Every row comes from one small tree of marks. The marks that hang from a mark follow it in brackets, in the order of their numbers. Every link used is in the known rows. Which tree was each row made from?
Known rows:
J_686[J_525[J_172]]: [ 1.24 -1.87  2.52 -0.66 -0.30 -0.93  0.42 -0.59 -2.57  0.48  1.73 -3.41
 -0.95 -1.01  1.35  0.75  0.25 -0.81 -3.71 -2.84]
J_342[J_525]: [-0.20 -0.07  1.39  0.00  2.58  1.68 -1.54  1.79 -0.69  1.07  0.79 -0.39
  2.32  1.89  1.95 -1.88 -0.10 -0.63  0.24 -0.56]
J_188[J_525]: [ 0.99 -0.35  0.87 -2.56  1.02  1.15 -1.33  2.16 -1.17  1.12 -2.90 -1.38
  1.85  0.23  0.41 -0.38 -2.30 -0.94  1.31 -0.49]
J_115[J_525[J_342 J_686]]: [ 1.80 -1.22 -0.26  0.15 -0.24 -0.84 -0.39 -2.22 -0.78 -0.35 -0.60 -1.25
 -0.57  1.02  2.67  0.12 -3.26  0.26 -4.36 -1.80]
J_525[J_172 J_342]: [-0.26 -0.57 -2.12  1.87 -0.67 -5.14  0.48  0.41 -2.82 -1.29  0.97 -0.62
 -0.79 -1.08  3.92 -0.59  0.11  0.73 -5.66 -1.90]
J_39[J_595[J_172[J_408 J_525[J_342 J_686]]]]: [ 0.91 -1.04 -2.77  0.93  0.90  2.55  1.05  1.28 -0.91 -0.20 -0.80 -3.35
  0.23  5.14  3.48 -0.81 -3.98  1.77 -1.75 -1.84]
J_525[J_172[J_408 J_595] J_342]: [ 2.19  0.25 -6.18 -0.31 -1.75 -0.62  2.91  1.83 -2.78 -1.47 -1.27 -3.67
  2.55  0.40  3.84 -2.70 -0.11 -0.88 -5.17  1.07]
J_188[J_525[J_342 J_686]]: [ 1.43 -0.55 -0.54 -1.98  1.06 -2.12 -2.01  0.29 -0.81 -0.10 -3.30 -1.65
 -0.17  0.24  2.62 -1.17 -3.74 -0.10 -2.57 -1.90]
J_188[J_525[J_172[J_408 J_595] J_342]]: [ 3.07 -0.08 -5.26 -2.99 -0.70  0.63  1.42  4.02 -3.92 -0.50 -4.13 -5.05
  4.45  0.74  4.28 -3.07 -2.33 -1.81 -3.85  0.52]
J_172[J_408 J_525[J_342 J_686] J_595[J_39]]: [ 3.66 -1.01 -4.83 -1.94 -0.69  4.96  3.03  1.52 -1.23 -0.15 -3.47 -3.85
  5.39  1.73  2.03 -2.89 -5.96 -0.09 -4.02  0.17]
J_525[J_172 J_686]: [-1.47 -2.39 -0.43  0.01  0.71 -4.50  0.00 -3.29 -0.97 -0.33  0.93 -1.65
 -3.54 -0.08  0.04  0.60 -0.32 -0.27 -5.24 -1.73]
J_188[J_525[J_172 J_686]]: [-0.57 -2.76  0.37 -2.53  1.66 -3.41 -1.29 -1.26 -2.07  0.77 -2.05 -3.08
 -1.67  0.08  0.54  0.22 -2.55 -1.08 -3.82 -2.25]
J_525[J_172[J_408]]: [-0.85 -2.27 -2.74 -0.43 -0.45 -0.33  2.16  0.92 -2.25  0.12  0.85 -4.01
  1.72 -0.08  0.53 -0.94  0.48 -0.25 -4.16 -0.80]
J_188[J_525[J_172[J_408 J_595[J_39]] J_342]]: [ 3.16 -1.55 -6.02 -1.80 -1.78  1.50  2.79  5.70 -5.23  0.06 -3.78 -4.42
  6.74 -1.23  3.88 -2.81 -4.48 -0.58 -3.89  0.85]
J_525[J_172[J_595] J_342 J_686]: [ 1.55  0.03 -4.04  0.26 -0.57 -4.64  0.83 -2.31 -1.48 -2.00 -1.33 -1.32
 -2.81  0.40  3.29 -1.13 -0.72 -1.01 -6.31  0.00]
J_172[J_595]: [ 2.21  1.73 -2.03 -1.23 -0.67  1.87  0.80  0.11  0.19 -0.60 -2.19 -0.03
  0.46  0.91  0.07 -0.71  0.11 -1.53  1.12  2.50]
J_39[J_595]: [-0.21  1.00 -1.54  0.31 -0.21 -0.03  0.88  2.40  1.16 -0.48 -0.27 -0.08
 -2.03  2.05 -0.47  1.86  0.21  1.32  2.33 -0.13]
J_595[J_39]: [-0.03 -1.48 -0.81  1.23 -1.01  0.91  1.25  1.71 -1.25  0.56  0.23  0.74
  2.42 -2.08 -0.33  0.14 -2.10  1.15 -0.07  0.48]

Write each row's tree:
[-1.75 -2.39  0.88  0.02  3.17 -2.85 -1.41 -1.52 -1.49  0.72  1.63 -1.98
 -1.22  1.82  2.21 -1.21 -0.32 -0.79 -4.96 -2.27] => J_342[J_525[J_172 J_686]]
[ 1.25  0.00 -2.91  1.50  0.09  3.81  1.58  4.21 -2.10 -0.23 -0.60 -2.74
  2.71  4.64  4.28 -0.99 -2.95  1.88  0.02 -1.27] => J_39[J_595[J_172[J_408 J_525[J_342]]]]
[ 0.72 -3.43 -0.61  1.19  0.00  6.89  2.12  2.51 -3.89  1.93  0.21 -2.41
  6.67  1.08  1.36 -1.50 -4.79  0.98 -0.28  0.06] => J_595[J_39 J_172[J_408 J_525]]
[ 2.09 -1.06  0.91  0.59 -0.76 -2.87  0.32  0.38 -3.37 -0.57  1.47 -2.98
 -0.54 -1.45  4.49 -0.37 -0.41  0.06 -6.00 -3.59] => J_686[J_525[J_172 J_342]]
[ 1.06 -2.00 -1.27  0.67  1.03  2.59  0.14 -1.09 -2.09  0.14 -0.38 -3.22
  2.29  3.14  4.06 -2.66 -4.13  0.40 -4.18 -1.64] => J_595[J_172[J_408 J_525[J_342 J_686]]]
[ 4.62 -0.12 -3.25 -1.71 -1.86  1.61  2.72  1.87 -3.40 -0.90 -0.68 -5.96
  2.69  0.01  4.21 -2.50 -0.49 -1.63 -5.45 -0.59] => J_686[J_525[J_172[J_408 J_595] J_342]]
[ 4.59 -1.65 -3.91 -0.49 -2.94  2.52  3.97  3.49 -4.73 -0.25 -0.40 -5.39
  5.13 -1.91  3.85 -2.19 -2.58 -0.38 -5.60 -0.21] => J_686[J_525[J_172[J_408 J_595[J_39]] J_342]]
[ 0.07 -2.62 -1.75 -3.07  0.55  0.80  0.82  3.10 -3.39  1.19 -1.98 -5.36
  3.59  0.08  0.94 -1.25 -1.81 -1.00 -2.79 -1.34] => J_188[J_525[J_172[J_408]]]
[ 0.97 -1.55 -4.56 -2.25 -0.45  0.11  2.45 -1.84 -0.84 -0.50 -1.38 -4.70
 -0.24  1.42 -0.03 -1.51 -0.47 -1.93 -4.84  1.19] => J_525[J_172[J_408 J_595] J_686]
[ 2.49 -0.65 -4.80 -1.17 -2.13  5.48  3.59  3.07 -1.24  0.35 -2.02 -2.37
  5.71 -0.36 -0.49 -1.93 -2.23 -0.48  0.42  3.32] => J_172[J_408 J_595[J_39]]
[ 0.79 -3.13 -3.90 -1.02  1.04  2.67  2.16  1.53 -2.80  1.09 -0.34 -4.41
  4.51  1.44  1.64 -3.02 -2.60 -1.27 -4.43  1.08] => J_342[J_525[J_172[J_408 J_595[J_39]] J_686]]
[ 1.41 -1.17 -2.06 -1.98  0.97  2.07  1.00 -0.16 -0.11 -0.11 -1.76 -4.36
  2.56  2.68  2.26 -2.35 -3.92  0.35 -5.06 -2.85] => J_172[J_408 J_525[J_342 J_686]]
[ 2.24 -2.69 -3.47 -2.80 -0.76  2.45  2.60 -2.16 -2.04  0.22 -1.52 -5.67
  1.09  2.40  0.30 -0.59 -2.30 -2.30 -5.16  0.74] => J_115[J_525[J_172[J_408 J_595] J_686]]
[ 3.71 -2.48 -2.37 -1.79 -2.23  4.54  4.14  2.65 -3.86  0.78 -0.22 -5.73
  4.75 -1.43  0.78 -1.29 -2.03 -1.31 -3.32  0.44] => J_686[J_525[J_172[J_408 J_595[J_39]]]]
